Each row was made from one small tree. The marks that hang from a mark follow it in brackets, in the order of their numbers. Every link used is in the known rows. Write each row's tree.
Known rows
q_157[q_30 q_141[q_230[q_131]]]: [31 -8 -9 20 -8 -20 -8 20 14 -15 10 -22 -9 18 -11 -18 1 -7 2 -20 18 18 -2 2 -10 -1 -12 24 -6 -5 -20 4 -11 -10 -7 34 -11 -13 33 17 14 2 -2 -19 -1 -6 6 33 26 7 23 -8 -4 16 -7 -4 -10 2 -24 8 -4 13 -7 -2 -14 0 12 2 2 13 -7 6 -5]
q_230[q_131 q_744]: [21 -1 -14 -7 -32 4 -9 10 -9 -15 -6 4 -5 1 7 -11 9 -11 -13 -13 3 -3 -2 15 -5 3 -3 -14 -6 16 -17 9 -4 -5 -15 5 -5 -3 7 11 21 -4 -5 -9 6 2 3 17 22 5 24 4 -11 6 1 -20 1 -12 -8 7 5 5 -9 6 -26 -18 9 5 20 8 -5 -7 -4]
q_30[q_131[q_230]]: [5 0 -11 24 -5 6 -23 11 5 -4 8 2 -14 -10 14 -12 11 -12 -8 -8 -11 -4 -3 1 -18 9 -35 18 -3 12 -1 -7 4 4 7 5 0 -8 5 12 -2 14 6 -17 5 -11 6 9 5 -4 1 -5 15 -20 13 9 3 -10 9 -6 7 16 11 28 6 -1 13 -5 1 9 -12 11 -13]
q_30[q_131 q_157[q_141[q_230]]]: [24 5 -37 12 12 -25 -33 12 1 0 21 -7 -10 12 -5 -8 -1 1 12 -21 16 11 -13 -8 -13 15 -22 20 -17 4 -21 -23 -6 -1 -4 14 -1 -27 30 23 9 35 2 -5 -12 -28 7 0 17 -7 9 0 15 1 1 9 -26 11 2 -15 -10 13 -13 19 22 12 10 -1 14 2 -9 10 -6]
q_131[q_30[q_157[q_141]] q_230]: [-13 -11 -34 13 13 0 -1 -6 14 -22 11 0 9 10 -1 5 15 -14 6 -14 8 6 -29 -25 -25 4 -42 11 -19 3 -4 -8 2 17 7 12 -33 -7 37 -13 2 21 9 -1 -15 -13 14 17 18 -9 -6 10 14 -4 16 24 1 -4 -11 -16 -11 -13 10 6 14 15 3 11 3 21 -6 12 -9]
q_157[q_141]: [8 -8 -9 -2 5 -18 -7 2 0 -3 4 -6 5 3 -8 -4 -1 3 1 -22 -7 12 -11 -6 -4 -4 -3 -2 -9 -13 3 1 -10 5 -1 3 5 -5 28 -2 -5 9 -4 -2 -3 4 8 10 10 0 14 5 -5 1 -6 6 0 2 -5 -13 -12 -4 -1 -7 1 1 -9 8 5 -10 6 2 -3]
q_230[q_131[q_30[q_157]]]: [1 10 -23 -2 -12 26 12 -2 2 -25 8 3 6 13 6 4 5 -7 6 3 24 -3 4 10 -10 7 -26 -9 -17 16 -15 4 0 6 -16 28 -16 -12 10 10 32 16 15 -6 -18 -21 0 7 21 -19 0 10 10 16 14 1 -8 -13 -16 5 1 -5 0 2 -3 6 3 6 11 26 -8 14 -4]
q_157[q_30 q_141]: [6 -12 5 14 -4 -18 -1 2 18 -11 13 -22 0 7 -15 -10 1 3 4 -18 6 17 -7 -10 -10 -3 -10 20 -5 -7 4 4 -9 -5 0 18 -6 -2 30 0 -1 7 0 -10 4 0 2 11 13 7 8 -5 -2 6 -8 8 -6 0 -20 2 -9 -2 -3 -12 -16 3 0 7 -5 8 3 9 2]
q_230[q_131[q_30[q_157]] q_744[q_306]]: [5 3 -32 7 -10 17 -1 -5 -22 -52 -6 10 3 10 10 0 8 -22 -20 -3 30 16 -13 6 -23 15 4 -22 -33 21 -31 -2 4 5 -25 27 -17 -21 20 6 32 19 14 6 -14 -29 -8 -1 29 -12 5 10 -4 4 14 -10 -27 -40 -19 7 -2 -10 -9 7 -12 -6 14 2 28 25 -4 12 -9]
q_141[q_157[q_30[q_131]] q_230]: [20 -7 7 27 3 2 -29 1 3 -1 30 -20 -19 5 -14 -15 14 4 0 -4 17 4 10 -2 -17 7 -11 53 -5 10 -6 -13 6 -22 8 34 -4 -25 2 23 18 13 3 -19 5 -20 3 1 9 -2 -9 -26 14 8 -5 13 -28 -15 -11 27 -1 16 4 20 -13 6 13 -16 9 10 6 2 -10]
q_131[q_30]: [-4 -4 -1 1 4 18 14 -2 -2 -9 4 -2 4 3 5 3 1 3 2 3 12 -6 -7 -8 0 -6 -1 4 -4 3 6 12 -5 9 -4 14 -15 -3 3 -7 12 4 10 6 -7 -5 -2 14 13 -4 -7 1 7 9 5 5 1 -4 -9 1 -9 -11 3 -5 4 -2 -7 0 2 22 5 4 -6]
q_30[q_157]: [-8 12 -15 -2 0 -1 -8 -5 5 -11 3 11 6 8 0 6 1 -3 8 9 9 -1 1 -1 -12 11 -9 -1 -8 10 -8 -19 11 -3 3 -3 -8 -10 2 4 7 15 3 2 -6 -15 -1 -12 -3 -8 -8 4 6 5 2 5 -13 -4 -2 -4 1 4 -6 2 2 10 2 5 1 5 -6 4 5]
q_230[q_30[q_131] q_744]: [26 -1 -12 9 -19 -7 -26 7 -10 -10 12 -7 -17 -2 2 -22 12 2 -10 -23 -4 -4 5 5 -21 1 -2 7 -15 9 -20 6 -14 -6 -13 18 -12 -13 13 25 28 13 -7 -12 16 -10 9 8 19 -1 25 -15 2 2 5 -10 -12 -21 -7 4 4 17 -18 4 -20 -17 17 3 23 11 -10 2 -9]
q_131[q_30[q_157[q_141[q_230]]]]: [8 -8 -35 5 14 -13 -2 1 4 -10 13 -5 4 20 -6 4 -1 -4 13 -10 27 6 -29 -24 -12 1 -12 12 -11 0 -18 -10 -3 11 -7 26 -29 -16 32 2 22 18 7 9 -20 -24 8 12 30 -11 -4 6 9 11 5 17 -16 4 -10 -12 -20 -10 -5 -1 25 15 3 8 9 17 -4 4 -4]
q_306[q_744]: [4 -3 5 -1 6 6 -2 18 9 6 0 -13 8 -2 9 3 2 -7 10 4 1 -2 16 3 4 -5 -14 3 -6 4 -6 -4 -4 2 0 12 5 -4 4 4 2 11 2 2 1 -12 -6 -5 0 -7 -6 9 6 0 0 -5 6 5 -1 2 -2 6 8 -2 -1 -3 1 -16 -2 0 -8 0 -5]
q_157[q_30[q_131] q_141]: [16 -3 -2 24 -6 -12 -18 9 8 -18 26 -23 -13 2 -10 -20 3 5 3 -27 1 20 6 0 -18 0 -22 30 -6 -6 13 -4 -17 -6 -6 24 10 -11 32 21 1 29 4 -22 14 -17 4 8 14 6 15 -11 3 0 -6 10 -17 -7 -12 4 -4 11 -4 0 -18 1 2 -4 6 7 1 15 -9]
q_230[q_131 q_744[q_306]]: [21 -1 -13 9 -12 7 -6 5 -22 -30 -16 5 -4 -3 12 -13 4 -20 -26 -12 8 22 -9 18 -12 7 14 -17 -20 5 -30 0 2 -8 -19 14 6 -10 12 6 14 -1 6 -4 -1 -9 -8 6 15 1 22 4 -15 -1 6 -26 -19 -28 -3 5 6 6 -13 9 -25 -18 16 1 28 -3 0 -3 -6]
q_131[q_230[q_30[q_157] q_744[q_306]]]: [3 -15 -32 25 7 -7 -16 -7 -5 -29 -13 9 0 7 13 -13 23 -38 -20 -6 10 11 -27 -11 -43 15 -6 4 -36 13 -44 -27 7 0 -2 13 -29 -16 22 -3 12 4 -6 -2 -4 -18 -3 -5 4 -7 10 -12 1 -7 13 0 -13 -43 -16 -6 4 6 -7 11 -10 -7 29 10 24 23 -22 4 -9]
q_230[q_30[q_157[q_141]] q_131]: [22 -2 -40 6 -4 -15 2 9 5 -17 17 -12 2 16 -13 -21 7 -5 0 -26 16 16 1 12 -23 12 -31 3 -36 -6 -36 -7 -10 5 -16 30 -12 -19 42 19 28 20 -12 -19 -7 -11 8 22 22 -13 30 -2 8 19 10 -8 -7 -16 -24 -11 0 1 -10 -4 -14 3 4 18 30 7 -15 6 -10]
q_131[q_230]: [-5 -6 -7 15 1 7 -7 -1 12 -4 -8 2 3 3 11 -6 11 -16 -5 0 -9 -3 -12 -10 -17 4 -18 12 1 7 -3 -10 12 4 12 -2 -9 1 3 -6 -10 -3 -5 -7 1 3 8 7 -2 -1 4 -4 9 -12 11 2 11 -7 1 -6 6 4 13 14 4 4 6 3 -3 7 -12 4 -5]

Write each row's tree
[17 9 -28 8 -17 -12 -30 2 -8 -20 20 0 -16 6 3 -19 13 -4 -5 -20 9 -2 3 3 -29 8 -17 4 -26 21 -30 -11 -4 -6 -16 13 -20 -18 12 24 36 27 -7 -7 11 -21 7 -8 22 -8 15 -10 6 5 9 -7 -20 -21 -11 5 4 21 -22 11 -17 -7 25 2 27 19 -19 4 -5] -> q_230[q_30[q_131 q_157] q_744]
[8 5 -30 -8 -28 19 0 -3 -6 -35 2 11 3 13 8 -2 10 -12 -4 -11 25 -2 -5 8 -17 10 -14 -17 -18 24 -21 5 2 5 -19 16 -29 -15 16 4 43 15 7 0 -4 -13 7 13 36 -10 8 12 1 16 18 -4 -10 -17 -20 9 6 -2 -6 10 -16 -1 10 7 25 31 -9 1 -1] -> q_230[q_131[q_30[q_157]] q_744]
[20 -22 -26 11 14 -33 -23 3 -14 -12 -16 0 -3 4 3 -16 -4 -15 -15 -21 7 27 -40 -20 -9 2 30 0 -16 -6 -29 -8 -6 -3 -4 17 -2 -15 36 -3 1 5 -1 12 -5 -12 -4 11 23 3 13 2 -19 -3 -7 -7 -19 -13 0 -13 -16 -2 -21 -1 7 -9 16 4 19 -12 6 -7 -7] -> q_157[q_141[q_230[q_744[q_306]]]]
[26 -21 -19 -6 -12 23 -13 -3 -15 -16 8 0 -6 6 -2 -12 16 -12 -12 -15 28 -10 -15 3 -7 -5 4 13 -13 16 -28 15 6 -2 -14 35 -28 -20 9 10 42 -4 -3 -2 -8 0 12 29 41 -9 2 -3 -4 19 15 2 -14 -21 -15 18 -6 -2 -3 17 -14 -13 11 -2 32 15 13 -15 -6] -> q_141[q_157 q_230[q_131[q_30] q_744]]
[30 -9 -14 19 8 -5 -25 2 -7 7 22 -20 -21 2 -11 -23 12 3 -5 -10 10 -3 5 2 -21 4 -11 43 -18 3 -30 -8 -2 -8 -4 40 -10 -24 6 29 23 9 -9 -19 2 -16 6 8 10 -11 4 -25 19 10 6 8 -20 -17 -5 10 -3 15 -1 21 -3 -1 20 -9 26 -4 -1 -1 -17] -> q_141[q_157 q_230[q_30[q_131]]]
[3 11 -26 22 -4 7 -30 3 9 -12 10 9 -12 4 9 1 15 -11 5 -3 0 -4 -2 3 -27 21 -47 17 -8 23 -8 -27 15 4 6 -1 -9 -14 7 14 0 24 6 -13 4 -23 8 -9 3 -9 -4 -4 22 -17 12 13 -9 -11 7 -2 7 19 10 34 8 8 15 -7 3 10 -17 13 -11] -> q_30[q_131[q_230] q_157]
[7 -5 17 17 -5 13 -23 -8 0 -12 32 -16 -16 -4 -15 -11 12 7 -4 -9 11 5 18 8 -21 5 -17 44 -7 13 10 -3 4 -15 1 25 7 -14 5 17 9 20 -1 -23 10 -17 -2 -7 1 -3 -10 -20 11 5 3 17 -22 -20 -14 23 3 6 12 14 -29 -3 5 -9 16 6 9 13 -15] -> q_141[q_157[q_30[q_131]]]
[39 -23 -22 2 -13 -2 -16 -1 -11 -8 5 -10 -10 13 -12 -29 21 -13 -17 -21 18 -6 -6 13 -16 1 3 21 -20 11 -50 6 -1 -13 -13 41 -28 -17 13 25 41 -11 -20 -13 1 7 11 25 34 -6 23 -14 -2 24 14 -9 -11 -25 -18 18 -2 6 -11 10 -28 -17 20 5 39 4 1 -19 -8] -> q_141[q_157 q_230[q_30 q_131 q_744]]
[9 -26 -15 28 1 -5 -10 1 -11 -23 -19 2 -9 1 11 -22 23 -31 -33 -12 2 14 -28 -12 -37 4 5 6 -24 5 -37 -7 7 6 0 17 -22 -8 20 -3 7 -14 -12 -4 6 -8 1 5 9 1 16 -13 -2 -12 10 -8 -3 -42 -10 -4 1 6 -3 9 -15 -17 23 3 22 14 -15 5 -15] -> q_131[q_230[q_30 q_744[q_306]]]
[37 -8 -22 23 5 -31 -20 21 4 4 17 -21 -20 6 -8 -27 4 5 -1 -29 4 14 -8 -5 -15 -2 -14 30 -12 -14 -25 -4 -20 1 -6 38 -6 -23 33 30 15 15 -6 -13 2 -16 12 21 26 1 27 -17 8 7 -3 1 -11 -2 -8 -14 -7 15 -19 7 6 0 14 1 18 1 -5 8 -16] -> q_157[q_141[q_230[q_30[q_131]]]]
[15 9 -34 10 5 -19 -26 2 -5 -11 25 2 -3 2 -5 -9 -2 5 10 -25 6 9 -1 0 -16 10 -31 9 -20 3 -3 -16 -8 -1 -7 5 9 -16 30 21 5 44 5 -8 -4 -30 6 -4 10 -8 7 5 6 -3 6 8 -22 0 -4 -12 -4 9 -6 12 7 7 2 6 17 -1 -4 16 -6] -> q_30[q_131 q_157[q_141]]
[30 -4 -19 12 -12 -1 6 24 8 -1 1 -19 -12 17 -2 -17 6 -8 -11 -3 17 0 5 14 -11 1 -4 16 -10 -3 -46 6 -7 -2 -14 38 -18 -15 6 29 35 -14 -9 -11 -1 -3 3 29 21 -5 29 -16 9 20 2 -14 -3 -5 -9 9 4 16 -13 2 -6 -5 21 0 15 12 -21 -6 -8] -> q_141[q_230[q_30 q_131]]
[10 3 -33 30 0 1 -40 -1 -14 -33 -2 21 -13 -1 20 -8 15 -31 -18 -13 6 15 -19 -2 -35 23 -19 1 -25 25 -21 -30 17 -6 -1 -1 -1 -25 14 9 4 29 7 -4 8 -37 1 -19 6 -9 4 -6 3 -22 15 0 -27 -34 2 -8 8 14 -1 36 -3 -4 28 -1 23 14 -16 10 -14] -> q_30[q_131[q_230[q_744[q_306]]] q_157]
[14 -7 -15 -8 -26 20 2 3 -9 -29 -7 2 -2 2 9 -12 12 -7 -15 -15 13 -7 -5 7 -8 -4 -2 -10 -13 15 -18 21 -2 3 -19 17 -21 -3 16 7 35 -1 6 -3 -1 1 10 30 33 -5 11 6 -6 11 12 -9 -5 -16 -15 10 5 -4 -5 6 -18 -15 10 5 21 20 -4 -1 -5] -> q_230[q_131[q_30] q_744]
[14 10 -24 5 -11 8 8 7 5 -18 8 -4 -5 15 -4 -9 11 -11 -2 -5 20 3 13 18 -26 9 -25 0 -25 9 -43 -8 1 3 -17 27 -18 -16 12 20 33 6 -2 -18 -5 -12 -3 6 11 -14 21 -8 12 20 12 -9 -9 -17 -20 3 8 6 -7 0 -14 -1 10 6 21 16 -26 6 -6] -> q_230[q_30[q_157] q_131]
[24 -5 -13 23 -5 -7 -25 6 -24 -21 1 -3 -14 -5 6 -22 7 -11 -29 -16 8 21 -5 6 -25 10 12 2 -27 4 -28 -7 -16 -4 -18 27 3 -20 18 19 17 17 3 -5 8 -22 -7 -9 19 -3 20 -13 -5 -8 2 -15 -25 -43 -6 1 7 9 -15 7 -20 -18 22 -1 36 9 -11 10 -21] -> q_230[q_30[q_131] q_744[q_306]]
[16 -18 0 23 8 -26 -12 12 19 -4 12 -24 -8 16 -15 -13 1 -5 6 -16 14 14 -17 -14 -9 1 0 33 -1 -9 -11 -1 -9 -9 5 26 -13 -10 25 7 8 2 -3 -2 3 -8 4 19 14 12 10 -12 -4 13 -12 10 -9 2 -18 4 -12 8 -11 -5 -5 5 10 0 -5 14 -3 3 0] -> q_157[q_30 q_141[q_230]]
[37 -15 -34 -4 -16 -22 -22 20 -8 -8 -2 -8 -11 12 4 -22 3 -14 -9 -38 8 8 -21 -2 -3 2 0 -2 -12 5 -33 6 -9 -8 -8 21 -7 -16 32 17 20 0 -11 -7 -1 2 13 35 39 4 32 8 -14 6 -2 -13 -5 1 -6 -5 -9 8 -20 3 -6 -11 13 13 25 -4 1 -11 0] -> q_157[q_141[q_230[q_131 q_744]]]
[44 -18 -37 3 -12 -28 -14 23 -2 -10 2 -21 -9 14 -9 -31 9 -9 -12 -39 10 7 -16 4 -16 -7 -3 10 -17 -3 -52 8 -17 -3 -16 39 -28 -17 39 25 38 -4 -18 -14 2 7 12 42 47 3 46 -6 -7 17 4 -19 -3 -11 -17 -7 -6 11 -22 -6 -19 -13 20 15 34 6 -13 -13 -6] -> q_157[q_141[q_230[q_30 q_131 q_744]]]
[17 0 -46 -1 -19 9 -8 8 -6 -25 4 9 -3 24 6 -3 4 -16 -2 -2 38 -5 -15 4 -9 10 -6 -5 -15 27 -40 0 8 0 -15 23 -42 -21 13 13 50 10 9 4 -10 -18 10 22 44 -10 2 9 2 20 10 -7 -18 -12 -16 9 -1 7 -10 16 -3 1 21 4 18 30 -13 -5 -1] -> q_141[q_230[q_131[q_30[q_157]] q_744]]
[22 1 -35 14 -10 -1 -6 -1 -21 -37 -7 5 -5 8 5 -18 19 -21 -23 -7 24 21 -5 16 -31 17 4 -11 -41 11 -55 -12 2 -3 -25 26 -14 -22 23 16 37 5 1 -5 -3 -18 -11 -1 20 -9 22 -5 -3 7 8 -20 -26 -42 -16 1 4 7 -18 7 -27 -14 25 8 38 17 -19 6 -13] -> q_230[q_30[q_157] q_131 q_744[q_306]]
[17 -9 -34 6 -5 -19 -17 10 0 -5 2 -2 -6 19 0 -10 11 -15 2 -6 22 -6 -19 -9 -22 7 5 10 -17 19 -51 -15 2 -7 -6 16 -39 -19 7 14 40 -2 -12 11 1 -15 5 6 25 -9 10 -12 -1 16 -2 -7 -17 -13 -15 4 -3 17 -22 2 1 0 31 7 22 23 -22 -11 -4] -> q_141[q_230[q_30[q_157] q_744]]
[33 -2 -38 13 -12 -19 -39 11 -1 -10 17 -4 -21 15 8 -17 6 -11 -3 -15 20 -5 -6 3 -27 11 -7 20 -19 20 -41 -18 -2 -8 -18 26 -26 -26 5 39 39 19 -4 1 8 -28 5 3 30 -9 20 -11 9 8 4 -6 -26 -17 -7 1 5 28 -29 18 -3 0 34 0 27 20 -24 -3 -4] -> q_141[q_230[q_30[q_131 q_157] q_744]]
[28 -8 -15 0 -23 3 -6 9 -8 -22 0 -10 -11 7 0 -22 14 -12 -20 -25 6 0 4 16 -17 -1 -4 -6 -20 8 -37 9 -8 -9 -18 24 -18 -7 16 21 36 -6 -11 -19 6 7 9 23 28 0 32 -5 -5 15 4 -22 1 -18 -21 6 9 9 -13 -3 -30 -22 16 8 30 13 -16 -6 -7] -> q_230[q_30 q_131 q_744]
[11 6 -35 5 -9 19 7 11 1 -18 9 3 -1 21 5 6 1 -10 4 4 38 -5 -6 0 -9 7 -14 7 -11 14 -25 -2 6 3 -10 34 -29 -24 5 15 35 5 16 -4 -15 -26 5 15 29 -17 1 2 14 20 10 2 -15 -7 -10 5 -4 0 -4 11 11 12 12 -3 10 28 -15 2 -1] -> q_141[q_230[q_131[q_30[q_157]]]]
[20 -10 -41 -5 2 -40 -31 2 -1 -10 4 7 0 15 -2 -6 -2 -13 6 -25 16 4 -31 -18 -11 7 1 4 -13 12 -30 -15 -5 -5 -1 -1 -23 -19 30 3 14 13 -9 12 -6 -10 13 11 31 2 6 5 -11 3 -2 3 -15 8 -7 -12 -12 8 -23 2 10 1 18 12 15 1 -3 -10 8] -> q_30[q_157[q_141[q_230[q_744]]]]
[14 -4 -16 13 -20 -1 -35 5 -2 -12 3 12 -17 -6 17 -13 17 -14 -12 -24 -11 -8 -12 -5 -23 7 -22 9 1 21 -7 -6 7 0 6 -4 -12 -5 12 10 3 14 0 -17 16 -8 14 7 15 2 12 -4 4 -22 10 -5 -1 -16 1 0 11 24 1 30 -1 -12 21 -2 12 10 -11 1 -11] -> q_30[q_131[q_230[q_744]]]
[6 -10 -31 11 -8 -10 -20 -5 11 -15 4 10 -2 11 6 -12 25 -19 -5 -15 5 -6 -21 -11 -38 11 -24 12 -21 24 -36 -22 11 3 1 5 -40 -10 15 0 20 0 -17 -5 2 -6 11 5 12 -5 12 -13 5 -5 14 1 -2 -23 -14 -1 6 10 -7 8 -9 -7 25 12 15 23 -31 -2 -3] -> q_131[q_230[q_30[q_157] q_744]]
[38 -17 -20 11 -3 -11 -41 -1 -16 1 16 -10 -18 1 -11 -30 20 -6 -15 -18 12 -5 -8 -1 -18 3 0 34 -21 13 -34 -2 -4 -14 -8 33 -19 -21 9 28 34 7 -12 -10 10 -10 10 9 29 -7 13 -23 10 13 10 2 -24 -23 -12 14 -3 19 -9 20 -17 -11 25 -4 41 5 2 -10 -15] -> q_141[q_157 q_230[q_30[q_131] q_744]]
[24 -10 -29 5 -3 -2 8 15 0 -16 8 -14 2 13 -1 -10 1 -6 -1 -17 22 11 -17 -2 -1 -9 -11 9 -9 -5 -19 14 -14 8 -14 36 -17 -17 36 16 27 3 4 -7 -16 -7 10 43 40 -3 20 3 5 19 6 -1 -1 -1 -14 -3 -17 -4 -4 1 7 6 1 4 12 15 2 4 -8] -> q_157[q_141[q_230[q_131[q_30]]]]
